Every row comes from one small tree of marks. The marks that hang from a mark follow it in brackets, in the order of their numbers. Every link used is in the known rows. Which tree was each row made from?
Known rows:
j242(j585(j32 j492(j875) j632)): [-15  28 -42  -1   4  10 -35 -23  45  -9  -7 -23  28  -1  37  11  -4  40
 -34   5]
j875(j492(j585(j242))): [ 29  28 -34 -34  13 -18  23  10 -17 -66 -33 -22  -3  51  17  13  25 -27
  -8 -25]
j492(j585(j32 j242(j408) j632) j875): [ -9  41  21 -25 -11  65  56 -20  32 -31 -87 -11   8 -63  52 -11   1  29
 -33 -11]
j492(j585(j242 j632) j875): [-18  35  32 -20   8  29  74  -3  24 -48 -43 -42  13 -34  51 -19  24  31
 -58 -18]
j492(j585(j32 j242 j632) j875): [ -6  37  13 -33   7  56  62 -20  29 -34 -57 -29  22 -44  52 -25   0  35
 -40 -12]
j242(j408 j585(j492(j875) j632)): [-32  34  -7  28 -33   5 -32  -6  46 -16 -58   0 -10 -29  35  44  26  24
 -36   5]
j235(j408): [-15  39 -29 -24  22   5  25   1  46 -60  22 -15 -24  26 -45   9 -18  20
 -50   3]
j235(j408(j242(j585) j632)): [-41  42   8 -12  14 -32   2  30   4 -29  17   5 -16  29 -39  -3  41  22
 -23  -3]
j408(j235 j242(j585(j32 j492(j875) j632))): [-58  48  -7 -33  30   1 -12  10 -45  13  47  -4  28   6  15 -12  19  37
  -5 -33]
j875(j492(j585)): [ 25  19 -65 -42  12 -25  28  11 -10 -84 -23 -24  -3  51   3   5  24 -24
 -14  -2]
j492(j585(j32 j242(j408(j235)) j632) j875): [-22  43  25 -29  -5  70  59 -17  24 -27 -80 -10  11 -62  57  -9   4  31
 -22 -16]
j235(j408(j632(j585))): [-46  41 -28  -5  20 -24  41 -12  45 -45  16 -24 -22  33 -39  -2  17  34
  -6   3]
j585(j32 j242(j408) j492(j875) j632): [  0  58   2   9  -5  70   2 -55  54  39   4  -2  33 -38  64  -3 -42  56
 -12 -24]
j408(j632(j585(j492))): [-41  32 -46  -1  26 -46  27 -29  30 -23  51 -41   0  46 -10 -20  49  52
  26  11]
j585(j32 j242): [ 31  42  -8 -44  25  35 -18 -35  18  -4   2 -16   1  12  -8  -8 -30  18
  -6 -29]
j235(j408(j242(j585(j32 j492 j632)))): [-33  47  -4  -7  13   4  -9   7   9 -17  14   9  -3  14 -26  13  -7  24
 -39 -14]
j235(j408(j632(j585(j32 j242 j492(j875))))): [-38  55 -21  -1  23   5  40 -19  54 -17   6 -10  -9  27  -8  -7  -6  50
  -2 -12]
j875(j492(j585(j32))): [ 33  21 -78 -51  11  -7  19   0  -7 -74 -31 -15   3  44   4   1   5 -22
  -3   2]
j585(j32 j242(j408(j235)) j492(j875) j632): [-19  63   6   3   2  77   5 -52  44  43  15  -1  37 -37  71   1 -36  59
   4 -33]
j585(j32 j242 j632): [  7  35   4 -21  14  26  -1 -59  23   5  30 -45  29 -15  11 -12 -17  22
 -10 -23]
j875(j492(j585(j32 j242(j408)))): [ 35  32 -41 -37  -1   7  10  -1 -10 -55 -64  -1  -6  32  17  18  10 -28
   7 -18]

Which tree is each row?
[-65  47 -17 -27  38 -16  29 -32  -4  -1  39 -38   4  33   1 -19  47  44
  72 -24]
j408(j235 j632(j585(j32 j242)))
[ -5  62  13  -6  11  65 -38 -30  30  43  19  33  10   9  37  24  -8  49
  56 -22]
j585(j32 j242(j408(j235 j632)) j492)
[  4  31 -38 -62  15  50  57  -2  36 -63 -61 -12   3 -23  21 -31 -14  35
 -47  16]
j492(j585(j32) j875)
[ -8  49  34 -20   9  20  -2  -7   4 -14 -10  -9 -28   2  -3  23  15   6
  -3 -40]
j585(j242(j408(j235)))
[ -6  32 -16 -42  16 -25 -32  13 -38 -17   1  -3  -5  16 -34 -13  18   7
 -30 -17]
j408(j242(j585(j32)))
[-21  60 -33   5  11  30  23 -62  31  17 -50 -11 -12   2  24   4 -38  47
  14 -47]
j632(j585(j32 j242(j408) j492(j875)))
[-30  29 -57 -23  22 -39  27 -40  25 -29  25 -44  -4  30 -26 -32  36  41
  31  15]
j408(j632(j585(j32)))
[-35  45  -3 -23  23 -25  29  21   8 -33  49  -1 -13  30 -48 -22  27  29
 -25   2]
j235(j408(j242 j632))
[-33  29   1  35 -34  -1 -52 -10  39 -15 -44   3 -13 -20  19  63  37  15
 -17   8]
j242(j408 j585(j492 j632))
[-17  51 -33   4  29  14   7 -67  20  13  -6 -24  -2  28   8   9 -29  42
  25 -46]
j632(j585(j32 j242 j492))
[ -5  69   1 -16  13  74  -8 -24  42  42   0  27  15  -4  57  -3 -24  63
  28 -26]
j585(j32 j242(j408(j235 j632)) j492(j875))
[-18  56 -41  -3  30  19  27 -62  27  12 -19 -27   2  19  23  -9 -41  53
   7 -49]
j632(j585(j32 j242 j492(j875)))
[-53  48 -10  -9  23 -35  42   3   3 -27  27 -10 -20  30 -48 -18  27  32
 -10 -13]
j235(j408(j242 j632(j585)))
[ 30  31 -37 -35  -1  -3  13   2  -8 -51 -55  -1  -2  34  21  11  27 -23
  22 -11]
j875(j492(j585(j32 j242(j408(j632)))))
[-58  41 -21 -15  -2 -13  24 -17  14 -31 -11 -12 -34  -1 -19   6  50  23
  41   5]
j242(j408(j235 j632(j585)))
[-33  50 -11 -11  14   7   6  10  15 -16   5   6   0   7 -16   0 -16  30
 -51 -16]
j235(j408(j242(j585(j32 j492(j875) j632))))
[-27  21 -16  19   3 -22 -42 -11  31 -21  19 -32  15  18  20  36  33  26
 -31   3]
j242(j585(j492 j632))
[-29  44 -32  -6  27 -17  27 -39  32   4  23 -32   8  32  14 -30  25  59
  32 -10]
j408(j632(j585(j32 j242 j492(j875))))
[ -5  33  49 -14  -4  32  17   5   8 -48 -68   4 -26 -14   8  37  40   2
  -9 -13]
j492(j585(j242(j408)))
[-81  57 -27 -33  46 -25  40  -9 -46  23  74 -13  22  30   2 -54  45  64
  56 -27]
j408(j235 j242 j632(j585(j32 j492(j875))))
[ 24  28 -36 -26  -7   3  18 -14  -8 -51 -52 -15   7  18  26  15  15 -25
   6 -17]
j875(j492(j585(j32 j242(j408) j632)))
[ 11  56   5  -7  34  28  12  -8  38   7  40 -15  13  31  44  -9 -19  55
 -40 -40]
j585(j242 j492(j875))
[-29  44  -7   5   8 -16  30 -48   7 -19 -50 -36 -39   9 -17  16   6  12
   7 -47]
j632(j585(j242(j408)))
[-54  49 -37 -16   0  11  25 -24  27 -14 -12   0 -20  -7   2  -2  26  42
  40   5]
j242(j408(j235 j632(j585(j32 j492(j875)))))
[-21  32 -15  22 -36  24 -64 -27  44  -1 -58  15  -4 -30  21  58  10  19
   0  13]
j242(j408 j585(j32 j492 j632))
[-24  31  -4 -33  15 -50 -27  20 -31  -4  25  -3   7  24 -24 -34  70  24
   9   6]
j408(j242(j585(j32)) j632)
[-32  49 -25 -10 -15  47 -51   0  33   0 -72  35 -15 -18  33  46  -4  29
   8  -5]
j242(j408(j235) j585(j32 j492(j875)))
[-18  47  35 -32   4  50  60  17  16 -46 -84  -2 -17 -32  43   0  20  23
 -36 -24]
j492(j585(j242(j408(j235))) j875)
